Each row was made from one small tree. Brackets hold a mark, then the marks that hang from it, in alphabetical order. Every link used is in the known rows. Write each row's tree.
Known rows
{mimik kiga kuze}: [ 1.69  1.66 -2.18  4.14 -1.31 -1.02 -2.02  0.02  1.35  2.30  1.14  2.20
  2.05  0.50  1.63  3.38 -2.03  0.47 -3.63 -0.88 -4.93  2.95 -2.15 -0.60
  1.63  3.77 -0.93  0.52  0.17  0.27 -0.65 -4.28]
{pabu {rofas kuze} zored}: [ 2.41 -0.56 -0.09  2.96 -1.83  0.88 -0.52 -0.66  1.42  0.75  1.63  1.55
 -0.90  4.65 -1.22  3.58 -2.87 -0.20 -2.60  1.57 -1.01  4.44 -2.62 -0.51
  3.15  2.89  1.51 -0.65 -0.67 -2.38  0.58 -0.09]
{kuze kiga {rofas pabu}}: [ 1.15  3.52 -1.66  4.51 -3.02 -0.74  1.29 -1.90 -1.17  0.30  4.60  1.36
  1.08  2.36 -2.59  1.24 -1.19 -1.65 -1.34 -0.03 -1.20  1.34  0.17  3.29
  1.00  1.79  1.31  0.65 -1.82 -2.50  0.20 -1.59]
{kiga {mimik {kuze pepi {rofas {pabu zored}}}}}: [-0.67  1.46 -2.65  2.46 -2.01  0.22 -2.81  1.39 -2.45  2.55  2.19  0.84
 -1.36  0.80 -0.05  1.87 -3.86  2.32 -1.55  0.09  0.62  1.38 -2.71  1.28
  1.60  1.83 -2.02  1.17  0.08  1.53 -1.06 -0.78]
{varug {pabu {rofas {kuze kiga pepi}} zored}}: [ 1.90  0.93 -0.05  2.04 -1.89  2.25  0.28 -0.66 -0.67 -0.08  0.21 -0.11
 -0.88  5.08 -3.04  2.61 -4.30  0.38 -1.59 -0.14 -1.44  3.86 -1.94  1.51
  3.57  1.83 -1.05  0.28 -2.58 -2.45  0.36  0.00]
{bagor {mimik kiga {kuze pepi}} {rofas {pabu zored}}}: [ 0.24  0.33 -1.89  1.53 -0.90  0.89 -2.67  1.61 -0.86  3.02  0.75  0.30
 -0.58  1.91  1.85  1.95 -2.81  1.13 -1.16 -0.37 -2.02  2.07 -2.47 -1.16
  0.17  4.72 -2.43  0.41 -2.85 -0.17 -1.53 -2.72]
{kuze kiga}: [ 2.25  2.84 -1.21  4.96 -2.10  0.12  0.66 -1.15  0.18  1.05  3.53  3.61
  1.60  1.76 -2.66  1.64 -1.08 -1.52 -3.92 -0.88 -3.04  1.80 -0.20  2.29
  0.96  2.53 -0.19  0.95 -1.20 -4.06  1.21 -3.67]
{varug {pabu rofas zored}}: [ 2.72  0.36 -1.83  1.41 -2.42  1.16 -1.18 -0.68  1.74  1.25  2.34  1.72
 -0.44  3.59 -1.10  2.53 -1.87  2.07 -2.16  1.60  0.13  3.51 -2.55  0.05
  2.62  2.50  1.10  1.16 -1.10 -3.00  0.22 -1.50]
{kuze pepi rofas}: [-0.40  4.15 -1.86  4.37 -0.83 -0.02 -0.97  0.19 -0.25  1.06  2.36  2.68
 -0.06  1.14 -0.54  0.63 -2.34  0.79  0.08 -0.30 -0.17  0.96 -1.31  4.20
  0.86  2.07 -0.56  1.83 -1.57 -1.84  0.20 -0.24]
{bagor rofas}: [ 1.10  3.59 -2.59  3.59 -2.45 -0.23 -0.45 -0.64  0.88  2.47  3.95  3.67
  0.43  0.77 -0.66  1.41 -0.50 -0.05 -1.70  0.52 -2.21  0.78 -2.69  0.70
  0.54  3.06  1.32  0.95 -1.38 -3.97  0.51 -2.55]
{kiga mimik}: [ 1.51  1.55 -2.44  4.78 -1.65 -0.84 -1.69 -0.48  0.19  3.44  4.53  3.87
  0.35 -0.90 -1.12  1.97 -1.87  0.32 -3.93  0.61 -2.25  0.76 -1.75  0.73
  0.86  1.91 -0.37  1.07 -0.03 -1.85  1.20 -3.65]
{rofas {kuze kiga} pabu}: [ 2.50  1.86 -0.33  5.73 -2.54 -1.65  1.71 -2.54 -1.75 -0.11  2.93  1.11
  1.17  2.49 -3.21  2.88 -2.68 -3.34 -2.80 -0.25 -4.64  2.93  0.00  1.05
  2.65  2.64  1.32 -1.12 -2.05 -1.93  1.41 -1.05]
{pepi {kuze mimik}}: [ 2.37  2.79 -2.56  4.57 -1.05  3.01 -0.57  0.49  0.46  0.11  2.83  4.05
  1.50  0.79 -0.84  1.27 -0.72  1.77 -2.02  0.49 -2.06  1.07 -1.09  2.56
  0.27  1.90  0.75  0.18 -1.12 -2.77  2.71 -1.51]
{pabu {rofas {kuze kiga pepi}} zored}: [ 1.41  0.73  0.45  3.16 -1.35  2.13  0.37  0.00 -0.16 -0.02  0.57  0.53
 -0.43  5.08 -2.40  2.79 -4.08 -0.97 -2.28 -0.27 -0.94  4.13 -1.64  1.96
  2.64  1.96 -1.12 -0.16 -2.11 -3.12  0.47  0.04]
{varug {pabu {rofas kuze}}}: [ 2.16  1.37 -1.36  3.35 -2.23 -0.02  0.39 -2.19  0.90  0.46  2.31  0.65
 -0.14  2.95 -2.04  3.80 -2.88  0.13 -1.22  1.83 -3.07  3.49 -2.45 -0.90
  3.43  2.20  2.24 -0.66 -1.78 -1.00  1.24 -0.34]
{pabu rofas}: [ 1.43  1.43 -1.76  3.82 -1.84  0.12 -0.02 -0.99  2.04  1.33  3.39  1.95
  0.80  2.06 -0.82  3.00 -1.57 -0.15 -1.99  1.54 -0.64  3.08 -1.90  0.43
  1.16  2.25  1.56  0.41 -1.16 -3.07  1.04 -1.72]
{pabu zored}: [ 2.70  0.86 -1.21  3.52 -1.54  0.05 -1.45  0.13  1.15  1.63  2.53  4.08
  0.17  2.26 -0.69  1.65 -1.45  0.63 -3.76 -0.04 -1.08  2.82 -1.52  1.39
  1.61  3.55  0.15  1.32 -0.37 -3.40  0.50 -2.07]
{pepi {kuze kiga mimik {rofas pabu}}}: [ 1.55  4.05 -2.41  4.45 -2.82  3.39  1.21 -0.59 -1.77 -1.03  4.34  1.71
  1.49  2.68 -2.66  0.65 -0.60  0.57 -0.40  0.03 -0.66  0.26  0.31  4.39
  0.22  0.72  1.27 -0.24 -2.22 -2.38  1.83 -0.79]
{rofas {kuze mimik} {pabu zored}}: [ 2.70 -0.33  0.57  4.49 -1.13  0.63 -0.88 -0.38 -0.91  0.23  2.34  1.21
 -0.54  3.86 -2.67  1.44 -3.06 -0.45 -2.12  0.77 -1.66  2.88  0.01  1.22
  1.38  2.59  1.03 -0.42 -2.13 -1.50  1.14  0.18]
{rofas {kuze pepi} {pabu zored}}: [ 1.37  0.62  0.06  3.85 -0.72 -1.41 -0.93 -0.38 -1.89  0.31  0.35  1.00
 -0.46  2.76 -0.81  2.27 -4.62 -0.38 -1.32 -0.08 -2.09  3.73 -1.12  1.45
  3.07  3.51  0.09  0.17 -2.31 -1.07  0.59  1.67]
{pabu {rofas {kuze kiga}} zored}: [ 2.66 -0.08  0.25  3.40 -2.53  2.00  0.65 -0.95  0.93  0.06  2.05  1.17
 -0.30  5.54 -3.00  3.46 -2.72 -1.53 -3.50  0.50 -1.55  4.13 -1.67  0.58
  2.94  2.32  0.50 -0.77 -0.97 -3.50  0.55 -1.32]

Write each row's tree
[ 0.94  2.44  0.69  6.00 -0.50  0.91  0.64 -0.78 -2.83 -0.62  1.86 -0.06
  0.83  2.91 -4.02  0.95 -4.01 -2.14 -1.04 -1.02 -2.95  1.97  1.34  3.68
  0.48  1.22 -1.08 -0.09 -3.97 -1.52  1.57  0.15] -> {rofas {kuze kiga mimik pepi} pabu}
[ 0.29  3.09 -2.76  4.02 -2.69 -1.07 -0.44 -0.88 -0.81  0.72  3.31  1.05
  0.42  1.27 -0.43  2.78 -1.92  0.35 -1.05  0.21 -1.69  2.04 -1.94  0.42
  1.73  2.85  1.49 -0.02 -0.35  0.83 -0.39 -0.94] -> {mimik {kuze {rofas pabu}}}
[ 1.41  0.35  0.81  4.41  0.30  0.95 -1.50  0.46 -2.09 -0.04  0.82  0.53
 -0.72  3.53 -2.02  0.92 -4.42  0.12 -0.74 -0.01 -0.91  2.86  0.14  2.58
  1.37  2.17 -0.72  0.25 -3.13 -1.19  0.90  1.53] -> {rofas {kuze mimik pepi} {pabu zored}}
[ 1.68  4.51 -3.21  3.79 -3.03  2.42  1.25 -0.66 -0.24 -0.32  3.41  3.72
  1.35  2.00 -1.40  1.74 -0.24  0.60 -1.70 -0.54 -1.96  0.60 -1.59  3.83
  1.68  1.80  0.93  0.00 -0.32 -3.13  1.55 -1.77] -> {pepi {kuze kiga rofas}}
[ 0.55  2.84 -0.98  3.10 -2.01  0.53 -0.10  0.09 -2.20  0.35  2.38  1.07
 -0.13  3.50 -1.85  0.36 -2.70 -0.17 -0.81 -0.96  0.95  1.93 -0.09  4.76
  1.34  2.04 -0.93  1.66 -2.46 -2.80 -0.48 -0.20] -> {kuze kiga pepi {rofas {pabu zored}}}
[ 1.44  0.27 -0.09  4.19 -1.70 -0.49 -0.88 -0.11 -3.38  1.67  1.83  0.71
 -0.58  2.19 -2.85  1.89 -4.87 -1.12 -3.25 -0.42 -2.19  2.26 -0.84  1.83
  2.63  1.56 -1.93  0.11 -1.69 -1.05  0.69 -0.99] -> {rofas {kuze {kiga mimik} pepi} {pabu zored}}
[ 1.23  3.39 -3.74  3.90 -3.79  1.01  0.36 -1.20 -2.54  1.09  4.99  2.10
  0.91  0.40 -1.84  1.94 -1.22  0.48 -1.88  0.70 -1.42 -0.27 -1.63  2.72
  1.97  0.60  0.79 -0.08 -0.56 -1.23  1.43 -2.18] -> {pepi {kuze {kiga mimik} {rofas pabu}}}
[ 1.46  2.20 -1.88  2.91 -3.27  0.86  0.09 -0.07 -1.36  0.11  2.91  0.93
 -0.02  3.92 -1.81  2.38 -1.83 -0.02 -2.83 -0.89 -0.84  2.41 -1.29  1.37
  2.03  2.79  0.00  0.18 -0.07 -0.82 -0.99 -1.80] -> {mimik {kuze kiga {rofas {pabu zored}}}}
[ 0.85  0.98  0.04  2.89 -1.58  1.72  0.59 -0.19 -2.57  1.01  2.20  0.63
 -1.70  4.11 -3.17  1.40 -3.07 -1.88 -1.16 -0.33 -2.15  1.61 -1.08  1.08
  0.94  3.87 -1.23 -0.79 -4.14 -3.20  0.62 -0.43] -> {bagor mimik {rofas {kuze kiga pepi} {pabu zored}}}
[ 2.57  1.99  0.42  6.19 -1.17  2.21  0.88 -0.81 -0.49 -0.03  3.10  2.30
  0.71  3.45 -4.51  1.34 -2.50 -1.82 -3.02 -0.80 -3.75  1.47  0.77  2.52
  0.49  1.62 -0.33 -0.53 -1.97 -2.80  1.86 -2.28] -> {rofas {kuze kiga mimik}}
[ 1.50  0.41  1.08  3.69 -0.34  4.36 -0.04  0.75 -0.19 -0.44  1.01  0.25
 -0.74  5.84 -3.85  1.38 -4.03 -0.37 -1.64 -0.19  0.03  3.07 -0.38  2.88
  0.83  0.89 -1.81 -0.12 -2.89 -3.19  0.87 -0.22] -> {pabu {rofas {kuze kiga mimik pepi}} zored}
[ 1.17  2.40 -0.84  4.70 -2.04  0.46 -0.14 -1.13 -1.07  0.89  3.52  0.74
 -0.02  2.28 -2.68  1.09 -2.12 -1.01 -0.17  1.26 -3.01  0.96 -1.23  0.46
  0.22  2.02  2.21 -0.98 -3.31 -1.71  0.98 -0.16] -> {bagor {rofas {kuze mimik} pabu}}
[ 1.87  0.89  1.23  4.70 -0.48  1.89 -0.09  0.13 -2.73 -0.66  1.01  0.17
  0.00  4.49 -3.76  0.59 -4.30 -1.11 -1.87 -1.01 -1.64  2.63  0.93  3.64
  1.09  1.79 -1.70 -0.01 -3.58 -2.12  0.93  0.37] -> {rofas {kuze kiga mimik pepi} {pabu zored}}
[ 1.89  1.89 -3.35  2.59 -4.11  2.04 -0.53 -0.30 -2.33  1.30  4.23  2.51
 -0.02  2.02 -1.74  1.53 -1.29  1.42 -2.76  0.57  0.04  0.48 -1.96  2.63
  2.41  1.19  0.21  0.17  0.04 -1.91  0.80 -1.92] -> {pepi {kuze {kiga mimik} {rofas {pabu zored}}}}
[-0.15  4.18 -1.45  4.35 -1.87 -0.51  0.74 -0.85 -2.23  0.11  3.20  0.84
  0.84  1.80 -2.20  0.60 -2.43 -1.15  0.02 -0.76 -0.45  1.29  0.39  4.70
  0.87  1.56 -0.52  1.26 -2.92 -2.21  0.01 -0.31] -> {kuze kiga pepi {rofas pabu}}
[ 0.37  1.35 -0.50  3.33 -0.12  0.88 -2.92  1.45 -0.88  1.48  1.07 -0.03
  0.14  3.24  0.03 -0.94 -3.21  1.89  0.43 -0.19  1.05  1.62  0.45  4.57
 -0.24  1.97 -1.69  2.13 -3.18 -0.89 -1.35 -0.72] -> {kuze {mimik kiga} pepi {rofas {pabu zored}}}
[-0.14  4.17 -0.77  4.98 -0.96  1.82  0.44  0.01 -2.24 -0.22  3.68  0.18
  0.61  2.63 -3.54 -0.77 -2.63 -0.49  0.50 -0.78  0.59  0.31  1.48  5.96
 -1.09  0.43 -1.05  1.47 -3.83 -2.32  0.50 -0.66] -> {kuze kiga mimik pepi {rofas pabu}}
[ 0.16  2.47 -0.31  4.33 -0.49 -0.23 -1.53 -0.09 -1.58  1.70  0.81 -0.86
  0.75  1.65 -0.33  0.50 -3.70 -0.49  1.04  0.24 -3.45  1.47 -0.85  1.73
  0.09  2.16 -0.48  0.11 -4.60 -0.47 -0.36 -0.65] -> {bagor {rofas {kuze {mimik kiga} pepi} pabu}}
[-0.07  3.84 -1.26  4.20 -1.21 -0.18 -0.43 -0.48 -0.62  1.57  1.35  2.16
 -0.41  1.18 -0.59  1.73 -3.19 -0.72 -0.15 -0.09 -3.32  1.46 -2.95  1.25
  1.54  2.87  0.28  0.02 -2.34 -2.20  0.57  0.18] -> {bagor {rofas {kuze pepi}}}
[ 0.60  3.58 -1.71  4.48 -0.97  0.92 -0.09  0.43 -0.88  0.69  1.24  2.22
  1.37  0.95 -1.26  2.63 -2.94 -0.34 -3.04 -2.30 -3.42  2.42 -1.43  1.92
  1.15  2.64 -2.46  0.73 -1.04 -1.44  0.44 -2.53] -> {mimik {kuze kiga pepi}}
[ 3.05  0.20  0.22  4.19 -2.67 -0.61  0.80 -1.44 -1.67  0.10  2.04  1.24
  0.25  4.00 -2.85  2.63 -2.81 -2.28 -3.54 -0.34 -3.08  3.66 -0.23  1.06
  3.04  3.14  0.72 -0.67 -1.65 -2.37  0.68 -0.85] -> {rofas {kuze kiga} {pabu zored}}
[ 0.31  0.97 -1.58  3.91  0.85  0.58 -2.27  1.13  0.46  2.43  0.49  1.62
  0.61  0.44  1.53  2.69 -3.17  0.67 -2.48 -1.19 -4.08  2.33 -1.21 -0.13
 -0.02  4.52 -3.56  0.56 -1.68  0.48  0.01 -3.82] -> {bagor {mimik kiga {kuze pepi}}}
[ 0.50  4.03 -0.17  4.91 -1.07  3.19  0.49  0.21 -1.36  0.66  2.28  1.55
 -0.05  2.82 -3.84  0.28 -2.92 -1.16 -0.46 -1.08 -2.82  0.27 -0.87  3.28
 -0.57  1.21 -1.54  0.05 -3.70 -3.36  0.97 -1.23] -> {bagor {rofas {kuze kiga mimik pepi}}}
[ 0.87  2.16 -0.57  4.95  1.04  0.90 -2.40  1.12  0.59  2.07  0.90  1.86
  1.67  1.02  0.12 -0.05 -2.93  0.90 -1.12 -0.79 -2.28  1.52  0.43  3.78
 -0.96  2.07 -2.51  1.96 -2.95 -1.65  0.19 -2.80] -> {kuze {mimik kiga} pepi}
[ 0.93  2.01 -2.06  3.54 -2.20 -0.18  0.09 -1.23 -0.37  2.35  5.10  2.19
 -0.57  0.95 -1.25  1.73 -0.62 -1.02 -0.96  1.42 -1.75  0.74 -1.24 -0.45
 -0.71  3.82  1.41 -0.10 -3.40 -3.16  1.30 -2.05] -> {bagor mimik {rofas pabu}}
[ 0.33  2.49 -1.97  4.15 -0.14 -1.05 -2.41  0.88  0.50  2.12 -0.47  1.59
  1.79 -0.09  2.24  2.73 -3.44  1.14 -2.38 -1.47 -4.29  2.95 -2.07  0.83
  1.41  3.48 -2.64  1.23 -0.82  0.67 -0.82 -2.95] -> {mimik kiga {kuze pepi}}
[ 1.40  2.48 -1.83  4.48 -3.35  0.74  0.02 -1.30 -1.05  3.17  4.23  2.56
 -0.28  0.86 -3.56  2.00 -2.10 -1.57 -3.28  0.13 -4.35 -0.05 -2.68  0.08
  1.50  1.38 -0.06 -0.74 -0.82 -2.59  0.90 -3.72] -> {bagor {rofas {kuze {kiga mimik}}}}
[ 1.89  0.88  0.52  2.71 -0.90  4.48 -0.18  0.25 -0.59 -0.54  0.75 -0.46
 -0.96  5.85 -4.39  1.13 -4.27  0.90 -1.15 -0.01 -0.50  2.96 -0.69  2.38
  1.79  0.70 -1.70  0.34 -3.40 -2.58  0.79 -0.15] -> {varug {pabu {rofas {kuze kiga mimik pepi}} zored}}
[ 0.33  1.84 -2.41  4.02 -1.84  0.44 -0.34 -0.84 -0.90  1.02  4.31  1.20
 -0.89  1.73 -0.87  2.82 -1.56 -0.02 -0.96  0.56 -1.51  1.28 -1.18 -0.43
  0.33  3.89  0.54 -0.54 -1.17  0.62  0.37 -1.48] -> {bagor {mimik {kuze {rofas pabu}}}}
[ 0.90  2.78 -0.13  5.49 -1.16 -1.47  1.20 -1.40 -2.68 -0.28  1.46  0.39
  1.09  2.12 -2.43  2.17 -3.99 -2.57 -1.47 -0.77 -3.93  3.02  0.21  2.53
  2.28  2.37 -0.25 -0.30 -3.21 -1.46  1.14  0.25] -> {rofas {kuze kiga pepi} pabu}
[ 2.91 -0.60 -1.09  2.15 -3.41  2.05 -0.60 -1.12 -0.48  1.89  2.88  0.65
 -1.30  3.91 -3.92  3.03 -3.45  0.41 -3.84  1.15 -1.92  2.57 -2.71 -0.80
  3.60  0.73 -0.48 -0.22 -0.64 -1.78  0.60 -2.72] -> {varug {pabu {rofas {kuze {kiga mimik}}} zored}}
[ 3.14 -1.18  0.12  2.30 -1.22  2.54 -2.25 -0.18  1.58  1.26  0.67 -0.46
 -0.34  5.24 -1.47  1.86 -3.35  1.77 -1.53  1.35 -1.96  3.59 -1.61 -0.10
  2.48  1.96  0.01  0.08 -2.23 -0.92 -0.13 -1.90] -> {varug {pabu {rofas {kuze {mimik kiga}}} zored}}
[ 0.51  4.20 -0.94  4.15 -1.89  0.77  0.79 -0.60 -1.39  1.03  1.67  1.96
  0.09  2.03 -2.42  1.52 -2.91 -1.70 -0.94 -1.04 -4.05  1.22 -2.02  2.11
  1.45  2.22 -0.69 -0.04 -2.96 -3.26  0.61 -0.87] -> {bagor {rofas {kuze kiga pepi}}}
[ 2.09  0.71 -1.19  3.15 -3.93  0.20 -0.46 -1.02 -2.41  2.88  3.94  1.26
 -1.07  2.62 -3.16  1.93 -2.75 -1.20 -3.26  0.56 -2.59  1.07 -2.53 -0.26
  2.14  1.84  0.26 -0.59 -1.24 -2.49  0.15 -2.43] -> {bagor {rofas {kuze {kiga mimik}} {pabu zored}}}
[ 0.98 -0.04 -0.03  3.17 -1.56  2.25 -0.78  0.26 -0.94  1.93  1.73  0.62
 -1.17  3.44 -2.93  2.68 -4.58 -0.28 -3.30  0.32 -0.60  2.79 -2.39  1.30
  2.45  0.70 -2.26 -0.03 -1.14 -2.11  0.53 -1.49] -> {pabu {rofas {kuze {kiga mimik} pepi}} zored}
